Every row comes from one small tree of marks. Brackets hold a mark, then the marks that hang from it, in alphabetical order. Every link used is in the known rows. Which tree was each row made from?
Known rows:
{mula {goso firebi rekem} veveme}: |  32.6 |  37.9 |  33.2 |  13.0 |   8.4 | -24.4 | -53.8 |  -4.5 |  24.3 | -12.9 | -27.4 | -33.1 |   2.7 | -37.3 |   7.5 | -24.9 |  31.1 |  32.8 |
{nupaput {goso firebi rekem {veveme tegi}}}: | -12.2 |   1.8 |  29.5 |  21.9 |  20.9 |  -9.7 | -60.5 |  42.5 |  51.8 |   4.8 | -13.9 |  -3.3 | -26.6 | -34.4 |   0.5 | -13.9 |  30.7 |  35.0 |
{nupaput {goso {rekem veveme}}}: |   5.8 |   7.4 |   1.7 |  23.7 |  -8.9 | -14.2 | -35.3 |  21.5 |   5.0 |  -5.7 |  -7.2 |  -6.6 |  -5.8 | -25.8 |  16.3 |  -7.8 |  12.1 |  16.8 |
{tegi {goso firebi {veveme rekem}}}: |  14.3 |   7.6 |  27.7 |  -9.6 |  48.4 | -10.1 | -72.6 |  32.4 |  -1.6 |   4.4 |   3.6 |   7.6 |  -4.6 | -28.1 | -38.2 |  -8.0 |  45.4 |  60.0 |
{goso nupaput veveme}: | -10.7 |  35.8 |  -0.4 |  12.2 |  30.1 |  14.3 | -31.0 |  10.1 |   7.8 |  31.8 |   6.3 | -10.3 |   0.8 |  -2.0 | -11.6 | -21.9 |  36.7 |  26.8 |
{nupaput {goso veveme}}: |  11.8 |   7.3 | -18.1 |   6.8 | -12.9 | -12.1 | -25.0 |   2.5 |  20.4 |   1.0 |  11.7 |   5.1 | -25.1 | -21.9 |   0.8 |  -9.9 |  27.6 |  37.2 |
{tegi goso}: |  14.3 |  13.9 |   0.4 |  -6.1 |   9.4 |   2.1 | -14.4 |   6.6 | -23.3 | -10.8 |   9.6 |   2.5 |   1.6 |   9.8 | -33.5 |  -1.8 |  17.1 |  23.4 |
{mula goso}: |  22.6 |  24.2 |  -6.1 |   3.9 |  -6.1 | -11.3 |  -9.5 | -17.0 |  12.5 | -12.4 |   5.3 | -18.4 |  -7.1 |  -1.6 |  -0.1 | -19.6 |   3.0 |  12.6 |
{rekem {veveme goso tegi}}: | -32.4 |   1.6 | -29.1 |  19.0 |  50.1 | -10.5 | -18.3 |  12.0 |  13.9 |  34.6 |  10.7 |  13.8 |   8.9 | -12.1 |  -3.6 |  -5.6 |  18.7 |   9.0 |
{rekem {veveme {tegi goso}}}: | -28.9 |  -9.7 | -22.7 |  13.9 |  39.8 |  -9.7 | -29.5 |  16.7 |  -4.7 |  18.0 |  28.8 |  23.4 |  -7.3 |  -7.4 | -22.3 |   1.1 |  17.7 |  10.7 |
{mula {veveme tegi}}: | -19.6 | -11.8 | -11.2 |  13.9 |   6.1 | -12.4 | -22.0 | -34.9 |  -2.4 |  13.8 |  11.2 |   8.6 | -10.5 | -12.8 |  10.2 |   8.5 |  26.2 | -15.7 |
{nupaput {goso firebi rekem}}: |  14.3 |   0.0 |  35.1 |  13.4 |  -7.3 |  -3.7 | -30.8 |  36.6 |  23.0 | -24.4 | -36.1 | -14.5 | -10.4 | -25.3 |   3.8 |  -5.0 |   9.7 |  38.1 |
{tegi {goso veveme}}: |  11.4 |  28.7 |  -3.5 |  -7.8 |  24.5 |  -4.2 | -34.4 |  15.8 |  -5.3 |   8.9 |  24.4 |   6.7 |  -3.4 |  -4.3 | -37.2 | -14.7 |  38.4 |  39.0 |
{rekem veveme}: | -13.2 |  -3.7 | -21.5 |   8.0 |  20.2 | -13.8 | -13.1 |  12.7 |   5.7 |  17.2 |  12.6 |  14.1 |   2.4 | -20.6 |   5.8 |  -4.3 |   2.2 |  12.4 |
{tegi {goso firebi nupaput}}: |   5.2 |  21.6 |  21.4 |   3.0 |  37.4 |  20.6 | -29.7 |  32.6 | -11.7 |  -6.8 | -20.0 |  -7.8 |   4.3 |   5.7 | -48.3 |  -8.1 |  28.8 |  64.2 |
{rekem {veveme {goso firebi} tegi}}: | -31.4 |  -7.4 | -14.6 |  16.6 |  66.2 | -12.2 | -26.9 |  34.5 |  36.1 |  30.8 |  -7.5 |  17.4 |   4.2 | -26.2 | -10.8 |  -6.4 |  17.5 |  36.4 |
{goso firebi nupaput rekem {veveme tegi}}: | -38.4 |  29.5 |  51.5 |  28.5 |  64.7 |  17.9 | -71.0 |  55.6 |  43.9 |  37.0 | -22.3 | -19.5 |  -0.4 | -16.0 | -13.4 | -24.5 |  41.6 |  24.4 |
{tegi {goso firebi nupaput {rekem veveme}}}: |  -3.5 |  35.5 |  35.8 |  18.9 |  55.3 |  11.8 | -60.1 |  61.1 |  -6.7 |   8.7 | -23.0 | -15.2 |  19.0 | -10.8 | -35.9 | -20.3 |  35.8 |  58.0 |
{nupaput {goso firebi veveme}}: |  12.3 |  -3.0 |  -0.9 |   3.6 |   7.0 | -14.0 | -33.3 |  27.8 |  46.3 |  -2.0 |  -9.5 |   8.4 | -29.1 | -38.0 |  -8.2 | -11.6 |  26.1 |  70.3 |
{nupaput goso}: |  11.9 |  -7.5 | -12.6 |   8.2 | -28.1 |  -6.2 |  -2.3 |  -5.5 |   2.5 | -18.6 |  -2.4 |   1.1 | -20.4 |  -8.4 |   5.8 |   3.1 |   7.0 |  21.3 |
{tegi {goso firebi nupaput rekem veveme}}: |   5.6 |  54.1 |  48.4 |  11.2 |  56.6 |  15.3 | -71.2 |  59.1 |   6.3 |  13.8 | -19.1 | -22.9 |  10.6 |  -9.5 | -44.4 | -30.4 |  54.2 |  63.7 |

Which tree is each row?
| -26.6 | -11.7 |  36.5 |  15.2 |  52.2 |  16.4 | -68.0 |  15.9 | -26.7 |   5.5 |  -6.3 |   0.7 |  -2.3 |   1.0 | -33.3 |   9.1 |  36.8 |  20.5 |
{veveme rekem {tegi {goso firebi nupaput}}}
|  12.3 |  18.9 |  12.2 | -10.0 |  43.6 |  -6.4 | -44.0 |  41.2 |  21.1 |   4.3 |   3.2 |  10.0 |  -7.2 | -21.0 | -46.0 | -15.3 |  35.6 |  72.7 |
{tegi {goso firebi veveme}}
|  12.7 |  35.4 |  25.9 |  12.5 |  42.3 |  -3.4 | -74.6 |   9.1 |  22.0 |  10.4 | -10.5 | -25.5 |  -6.0 | -27.2 | -12.4 | -31.9 |  41.7 |  57.3 |
{mula {goso firebi nupaput {veveme rekem}}}
| -18.1 | -17.9 |  19.0 |   4.9 |  26.2 |   0.0 | -53.3 |  -8.9 | -40.9 |   1.0 |  19.8 |   8.7 |  -5.7 |   3.9 | -19.0 |  14.2 |  27.9 | -17.2 |
{veveme rekem {tegi goso}}
| -17.6 |  11.6 |  27.0 |  12.6 |  24.0 |   7.1 | -37.5 |  18.5 | -15.6 |  -0.1 |   8.9 |  -5.7 |   0.4 |  12.5 | -23.2 |  -1.7 |  21.7 | -17.4 |
{veveme {tegi {goso rekem}}}
| -30.6 |  12.2 |  14.0 |  24.4 |  47.7 |  19.1 | -44.2 | -12.3 | -32.1 |  26.4 | -10.8 | -15.7 |  18.2 |  11.9 |  -4.6 |   1.7 |  42.0 | -12.2 |
{veveme {goso nupaput} rekem tegi}
| -38.6 |  -2.3 |  32.9 |  18.9 |  66.1 |  10.9 | -79.3 |  25.8 |  19.5 |  35.6 |  -7.1 |   0.6 |  -9.6 | -22.4 | -12.8 |  -7.4 |  45.1 |  28.7 |
{goso firebi nupaput {veveme rekem tegi}}
|   2.9 |  48.4 |  44.4 |  18.6 |  50.9 |  21.9 | -33.6 |  45.4 |   9.8 |  13.0 | -54.6 | -38.3 |  34.5 |  -0.3 | -17.3 | -24.8 |  33.5 |  42.2 |
{veveme {goso firebi nupaput rekem}}
| -26.2 |  27.2 |  31.0 |  23.3 |  33.9 |  25.3 | -43.5 |  20.1 | -25.1 |   8.0 |   0.7 | -17.2 |   6.1 |  24.0 | -28.5 |  -6.9 |  33.1 |  -9.7 |
{veveme {tegi {goso nupaput rekem}}}
| -16.0 |   2.5 |  10.5 |  18.0 |  25.7 |   1.9 | -66.6 | -38.3 | -55.9 |  12.4 |  11.5 |  -2.5 |   0.5 |  -3.9 | -11.5 |  10.3 |  59.7 |  -4.2 |
{mula {veveme rekem {tegi {goso nupaput}}}}
| -19.2 | -21.9 |   6.5 |  13.7 |  10.9 | -17.0 | -51.5 | -44.9 | -28.4 |  13.8 |  11.6 |   5.8 |  -6.5 | -21.3 |  20.3 |  16.8 |  34.7 | -29.6 |
{mula {veveme rekem tegi}}
|   3.5 |  26.3 |  31.6 |   2.4 |  56.8 |   9.3 | -78.3 |  31.8 | -13.2 |  13.0 |  -5.5 |  -5.8 |   1.5 | -16.7 | -43.9 | -13.2 |  57.6 |  68.9 |
{tegi {goso firebi nupaput {veveme rekem}}}
|  13.8 |  47.1 |  27.5 |   2.2 |  28.5 |  -3.0 | -57.2 |  32.9 |  -6.4 |   8.6 |  11.0 | -13.7 |   7.5 |  -4.7 | -29.9 | -24.6 |  42.7 |  22.2 |
{tegi {goso rekem veveme}}
| -37.0 |  -2.7 |  -5.1 |  20.6 |  62.6 |   4.9 | -43.9 |  37.5 |   5.6 |  21.4 |   5.8 |  16.0 |  -5.4 |  -9.9 | -34.2 |  -2.6 |  26.4 |  44.3 |
{rekem {veveme {tegi {goso firebi nupaput}}}}
| -29.0 | -18.5 |  -8.5 |  10.3 |  54.8 | -10.8 | -37.9 |  37.7 |  16.5 |  14.3 |  12.4 |  27.1 |  -9.7 | -21.2 | -28.7 |   1.3 |  17.0 |  37.5 |
{rekem {veveme {tegi {goso firebi}}}}
| -44.2 |   9.0 |  38.3 |  35.6 |  64.5 |  12.9 | -59.8 |  58.3 |  27.2 |  29.2 | -28.1 | -12.2 |   8.9 | -18.8 |  -3.6 | -13.6 |  20.5 |  20.5 |
{goso firebi nupaput {rekem {veveme tegi}}}
| -29.0 | -10.2 |  10.5 |   9.3 |  34.8 |  -8.7 | -63.0 |  -3.6 |   4.7 |  30.8 |  25.8 |  10.6 | -13.1 | -19.6 |   5.3 |  -0.4 |  33.7 | -16.7 |
{goso {veveme rekem tegi}}
|  16.5 |  15.6 |   1.2 |   4.6 |  16.4 | -18.6 | -42.9 | -39.9 | -36.9 |  11.1 | -10.3 | -11.2 |  20.5 | -22.7 |  12.3 |   0.3 |  49.1 |   7.2 |
{mula {veveme goso rekem}}
| -13.5 | -27.1 |  12.7 |  13.4 |  21.0 | -15.0 | -69.2 |  17.2 |  31.7 |   4.8 |  -0.8 |  14.1 | -34.6 | -41.0 |   1.1 |   2.0 |  34.1 |  40.6 |
{nupaput {goso firebi {veveme rekem tegi}}}
| -24.1 |  17.7 |  47.0 |  21.1 |  49.4 |  24.1 | -52.7 |  42.7 |  -2.4 |   5.0 | -17.7 | -14.1 |   3.5 |   9.6 | -36.2 |  -8.3 |  30.9 |  19.1 |
{veveme {tegi {goso firebi nupaput rekem}}}
|  -8.7 |   5.8 |  35.7 |  14.3 |  42.0 | -11.1 | -46.3 |  60.4 |  31.3 |  10.3 | -28.1 |  -4.7 |  11.6 | -36.3 |   2.6 | -13.1 |   5.7 |  30.5 |
{goso firebi {rekem veveme}}
| -17.7 | -26.8 |  32.4 |   3.3 |  42.5 |  -0.3 | -62.1 |  16.3 | -17.9 |  -3.2 |   1.0 |  11.9 |  -6.8 | -10.1 | -28.4 |  14.0 |  26.1 |  12.7 |
{veveme rekem {tegi {goso firebi}}}
| -29.6 |   1.7 |  29.5 |  22.3 |  67.0 |  17.8 | -54.4 |  13.7 |  -7.7 |  22.4 | -30.7 | -12.0 |  15.1 |  -2.9 | -13.7 |  -0.2 |  39.8 |  22.7 |
{veveme {goso firebi nupaput} rekem tegi}
|  -7.9 |  28.1 |  58.3 |  20.1 |  34.6 |  23.2 | -41.4 |  48.8 |  13.6 |   5.0 | -46.7 | -32.2 |  15.9 |  -4.2 |  -8.9 | -16.8 |  17.5 |  27.6 |
{goso firebi nupaput rekem}
|  10.8 |   1.6 |  27.2 |  -1.6 |  42.9 |  -5.1 | -42.3 |  16.7 |  -3.3 |   2.6 | -33.2 |  -8.0 |  19.2 | -21.8 |  -7.3 |  -1.6 |  24.9 |  36.2 |
{veveme {goso firebi} rekem}
|   1.8 |  46.6 |  -0.5 |   5.0 |  35.9 |  14.5 | -40.9 |  14.6 | -16.8 |  17.3 |  14.8 |  -6.0 |   2.1 |   9.6 | -43.9 | -20.0 |  49.9 |  48.5 |
{tegi {goso nupaput veveme}}
|  22.5 |  29.5 |   6.8 |  -0.3 |  29.2 | -19.2 | -40.3 |  18.2 |  56.2 |   2.9 |  -1.2 | -11.1 | -15.6 | -32.1 | -13.6 | -32.4 |  20.3 |  60.9 |
{mula {goso firebi veveme}}
|  10.7 |  -2.2 |  -1.6 |   6.6 |  -8.2 | -15.6 | -51.6 |  -7.8 |  -2.6 |   1.2 |  11.0 |   3.0 | -22.7 | -30.1 |   9.4 |  -3.9 |  34.9 |  25.0 |
{nupaput {goso {veveme rekem}}}
| -17.2 |   2.9 |  43.0 |  11.4 |  39.3 |   6.1 | -46.5 |  41.9 |   7.4 |  -4.3 | -10.4 |  -3.0 |  -2.4 |  -1.4 | -31.2 |  -1.2 |  19.2 |  12.9 |
{veveme {tegi {goso firebi rekem}}}
|  13.4 |  25.5 |  13.6 |  15.4 | -10.6 |  -9.9 | -45.2 |  18.8 |  19.3 |   1.3 |  -0.8 | -14.9 | -14.3 | -23.0 |   9.0 | -18.7 |  31.4 |  21.1 |
{nupaput {goso rekem veveme}}
| -21.4 | -16.7 |  26.6 |   9.7 |  56.7 |  -2.1 | -48.7 |  13.4 |   6.1 |  14.7 | -20.9 |   0.4 |   9.2 | -15.5 |  -7.6 |   5.2 |  26.3 |  13.7 |
{veveme {goso firebi} rekem tegi}
| -31.3 |  12.9 |  12.3 |  21.8 |  60.9 |  21.2 | -18.7 |  25.1 |  21.6 |  23.1 | -29.8 | -10.9 |  10.6 |   5.8 | -24.5 |  -8.5 |  29.5 |  35.0 |
{veveme {goso firebi nupaput} tegi}
| -39.9 |  18.5 | -24.9 |  30.2 |  58.4 |   7.7 | -22.3 |  12.0 |   2.5 |  42.0 |   3.2 |   1.6 |  14.1 |  -0.6 |  -8.4 | -10.9 |  30.0 |  15.0 |
{rekem {veveme {goso nupaput} tegi}}
|   1.7 |  26.0 |  46.7 |   5.1 |  42.4 |  -6.9 | -58.6 |  56.9 |  46.1 |  14.6 | -22.6 | -14.4 |   3.0 | -33.7 |  -4.9 | -24.9 |  26.7 |  35.9 |
{goso firebi rekem veveme}
| -10.0 |  13.8 |  34.7 |  10.0 |  53.8 |   9.1 | -72.8 |  27.9 |  10.1 |  27.6 | -17.7 |  -8.6 |   1.0 | -27.7 | -11.8 | -14.4 |  44.6 |  49.4 |
{goso firebi nupaput {veveme rekem}}
| -16.7 |  29.2 |  18.3 |  25.2 |  22.8 |   7.1 | -53.1 | -12.8 | -33.2 |  12.2 |   2.3 | -16.7 |   5.4 |   3.8 | -16.1 |  -4.4 |  54.1 |  -4.1 |
{mula {veveme {tegi {goso nupaput rekem}}}}
|  11.2 |  47.5 |   8.9 |  14.9 |  23.6 |  -1.0 | -64.6 | -18.2 |  -3.7 |  15.1 |  10.5 | -28.7 |  -2.1 | -11.2 |  -4.9 | -30.6 |  44.2 |  24.1 |
{mula {goso nupaput {veveme rekem}}}
|  -5.0 |  26.3 | -11.0 |  11.5 |  20.6 | -15.5 | -36.4 | -10.7 |  39.8 |  15.2 |  28.7 |  -6.2 | -21.4 | -12.3 |  -6.6 | -26.0 |  24.1 |   9.9 |
{mula {goso {veveme tegi}}}
|  -0.1 |  29.2 |  13.2 |  11.3 |  47.1 |  18.7 | -11.6 |  27.3 |  12.5 |  12.7 | -42.0 | -18.6 |  21.9 |  -0.3 | -23.9 | -15.4 |  29.1 |  58.5 |
{veveme {goso firebi nupaput}}
|  -4.4 |  16.4 |   3.1 |  11.1 |  25.2 | -19.2 | -64.6 | -19.4 |  17.4 |  14.8 |  29.9 |  -8.4 | -16.3 | -19.8 |   3.2 | -18.5 |  32.5 |  -2.7 |
{mula {goso {veveme rekem tegi}}}
